Every row comes from one small tree of marks. Brackets hold a mark, then the marks that hang from it, in alphabetical order. Every link used is in the known rows. Which tree was each row made from?
(in the rows, 128 means zero)
Known rows:
{W B P}: [107 113 146 108 157 188 137 127 144 139 153 158  81  90 126 141 134  86
 193 137 120 156 154]
{Y W}: [126 121 160 118 113 133 145 141 130 124 105 127 136 143 145 154 117 150
 133 126 119 107 141]
{B {W P {Y D}}}: [121 107 139  89 152 123 118 174 108 136 111 154 104 116 147  70 120 104
 234 112 111 177 176]
{Y {D P {W B}}}: [147  67 206 132 134 119 129 126 176  94 132 150 104 103 131 115 146 153
 167 162 161 121 175]
{W D Y}: [131 134 122  74 165 156  90 101 152 134 151 147  81 140 116  69 135 100
 140 102 150 163 179]
{G {B {W D P}}}: [108 127 150  88 168 162 153 160 122 147 148 138 141 124 140  94 134  81
 187 129 123 184 159]
{Y D {W B}}: [144  81 189  83 110 147 145 110 165 118  99 160  99 113 129 140 116 148
 165 163 115  97 185]
{D Y}: [158  93 134 126 119 106 106 121 139 119 120 122 119 131 136 135 128 125
 101 122 144 146 145]
{W D P}: [101 113 137  97 163 160 122 145 158 137 144 157  90 113 130  87 140  69
 175 119 134 175 149]
{G {B {W P {Y D}}}}: [128 102 133  82 152 148 143 147  93 146 108 144 140 102 138  65 114 109
 225 133 116 184 179]
{W B D Y}: [136 129 142  59 174 192  96  81 175 136 177 161  50 129 102  94 145  91
 153 113 146 161 204]
{G {B W}}: [132 141 139 124 131 131 163 149  88 140 128 109 181 138 137 134 119 143
 144 138 120 135 134]
{D W}: [142 100 167 154 140 127 130 135 139 113 141 112 136 140 132 128 146 151
 128 110 142 110 135]
{W D}: [123 124 139  95 146 137 110 118 161 129 144 142 106 141 120  93 139 101
 126 124 143 141 150]
{W P}: [101 119 128 127 147 151 133 151 127 134 128 143 111 103 138 125 128  94
 174 119 120 162 126]
{P D}: [139 118 142  99 142 121 141 144 131 119 114 127  99 140 127 103 141 124
 149 126 129 140 139]
{W B {P {D Y}}}: [151  70 167  80 158 163 131 135 159 115 139 151  47 104 141 122 153  83
 185 130 141 190 183]
{P {W B}}: [135 150 168 102 142 163 148 117 137 118 147 146  87 122 143 184 141 116
 150 123 124 126 153]
{P D {W B Y}}: [156 143 163  52 174 177 141 109 131 115 131 147  40 140 144 132 157 110
 190 100 134 159 193]
{G {B {W D}}}: [131 143 148  93 152 142 142 135 117 140 149 127 154 149 128 102 137 115
 139 132 131 146 156]
{G {B {W D P Y}}}: [108 132 132  71 186 181 132 142 109 153 156 144 116 130 135  65 132  77
 203 107 134 209 182]
{D {W B P} Y}: [151  47 194 135 159 166 121 129 163 114 154 138  77 104 141 153 157 110
 164 116 152 158 183]

Which tree is each row?
[129 118 141 108 124  72 112 168 110 112 112 145 125 134 154  79 129 140
 191 137 141 163 169]  {B {W {Y {D P}}}}
[135 154 149  85 161 184 131  97 130 129 149 152  65 129 136 159 144 117
 166 100 135 147 181]  {P {W B Y}}
[126 125 134  70 185 165 159 167  82 144 126 125 115 131 146  78 131 104
 231 109 126 202 172]  {G {B {W {P D} Y}}}
[139  92 159  91 158 145 129 154 123 138 141 138 137 130 155 103 132  85
 166 124 142 201 177]  {G {B {W {D Y} P}}}
[133 105 179 133 171 160 111 117 151 105 170 137  83 130 132 130 155 143
 168 119 175 148 185]  {D P {W B Y}}
[184  51 189 123 149  97 117 144 151  93 118 109  94 153 141 114 158 148
 123 108 160 142 164]  {P {D W Y}}
[110 134 120 100 171 175 147 154  79 158 138 127 141 115 146 106 120 107
 208 110 124 189 167]  {G {B {W P Y}}}
[137 102 147  87 139 138 104 100 159 115 126 169  74 104 124  88 128 129
 177 156 150 160 192]  {W B {Y {D P}}}
[103 147 156 116 141  88 121 186 140 113 156 142 124 154 155 108 152 119
 151 127 156 163 147]  {B {W {D P}}}
[107 107 179  99 141 193 152 141 149 135 133 158  91 101 143 171 131 109
 189 135 115 137 165]  {Y {W B P}}
[124  75 172  95 113 129 144 164 143 125  70 158 116 101 150 116 105 123
 195 146 111 138 160]  {Y D {W P}}
[179 107 167  87 138  96 136 145 133  96  97 126  84 151 165 144 147 120
 134 105 137 160 155]  {P {D Y} W}
[152  86 160  94 158 126 157 181 100 129 113 119 131 128 163 107 139 108
 191 125 128 200 166]  {G {B {W {P {D Y}}}}}
[102 138 120 112 167 142 124 176  93 144 145 139 104 130 150 111 132 103
 211  86 120 184 160]  {B {W P Y}}
[128 109 142  61 194 202 133 129 139 136 146 165  32 104 124  91 151  82
 226 113 131 192 194]  {W B {P D} Y}
[121 155 161  98 155 156 131 115 130 114 151 158  70 124 156 159 147 117
 176 117 159 172 174]  {D {P {W B Y}}}
[149 121 183 113 125 116 122 124 152  94 135 149  85 121 174 196 147 125
 132 137 166 165 169]  {D {P {W B}} Y}
[113 121 195  87 137 154 133 131 184 113 146 167  84 133 139 148 147 126
 147 157 157 140 184]  {Y {W B {D P}}}
[128 150 179  73 162 174 131 104 170 114 161 163  65 132 135 149 153  89
 147 121 137 139 171]  {P {W B D}}
[178 105 188  72 149 133 141 122 152  96 124 141  56 135 153 165 157 115
 147 116 138 156 181]  {P {D Y} {W B}}
[ 98 138 133  74 186 153 106 177 119 144 162 156  82 137 142  77 141  74
 210  81 128 197 182]  {B {W D P Y}}
[163  62 195 122 136 137 128 108 174 109 132 145  99 111 119 115 142 148
 158 149 133 100 179]  {Y {D {W B}}}
[119 146 138  91 165 133 126 140 114 130 151 131 141 150 142  76 138 118
 162 127 167 190 178]  {G {B {W {D P} Y}}}
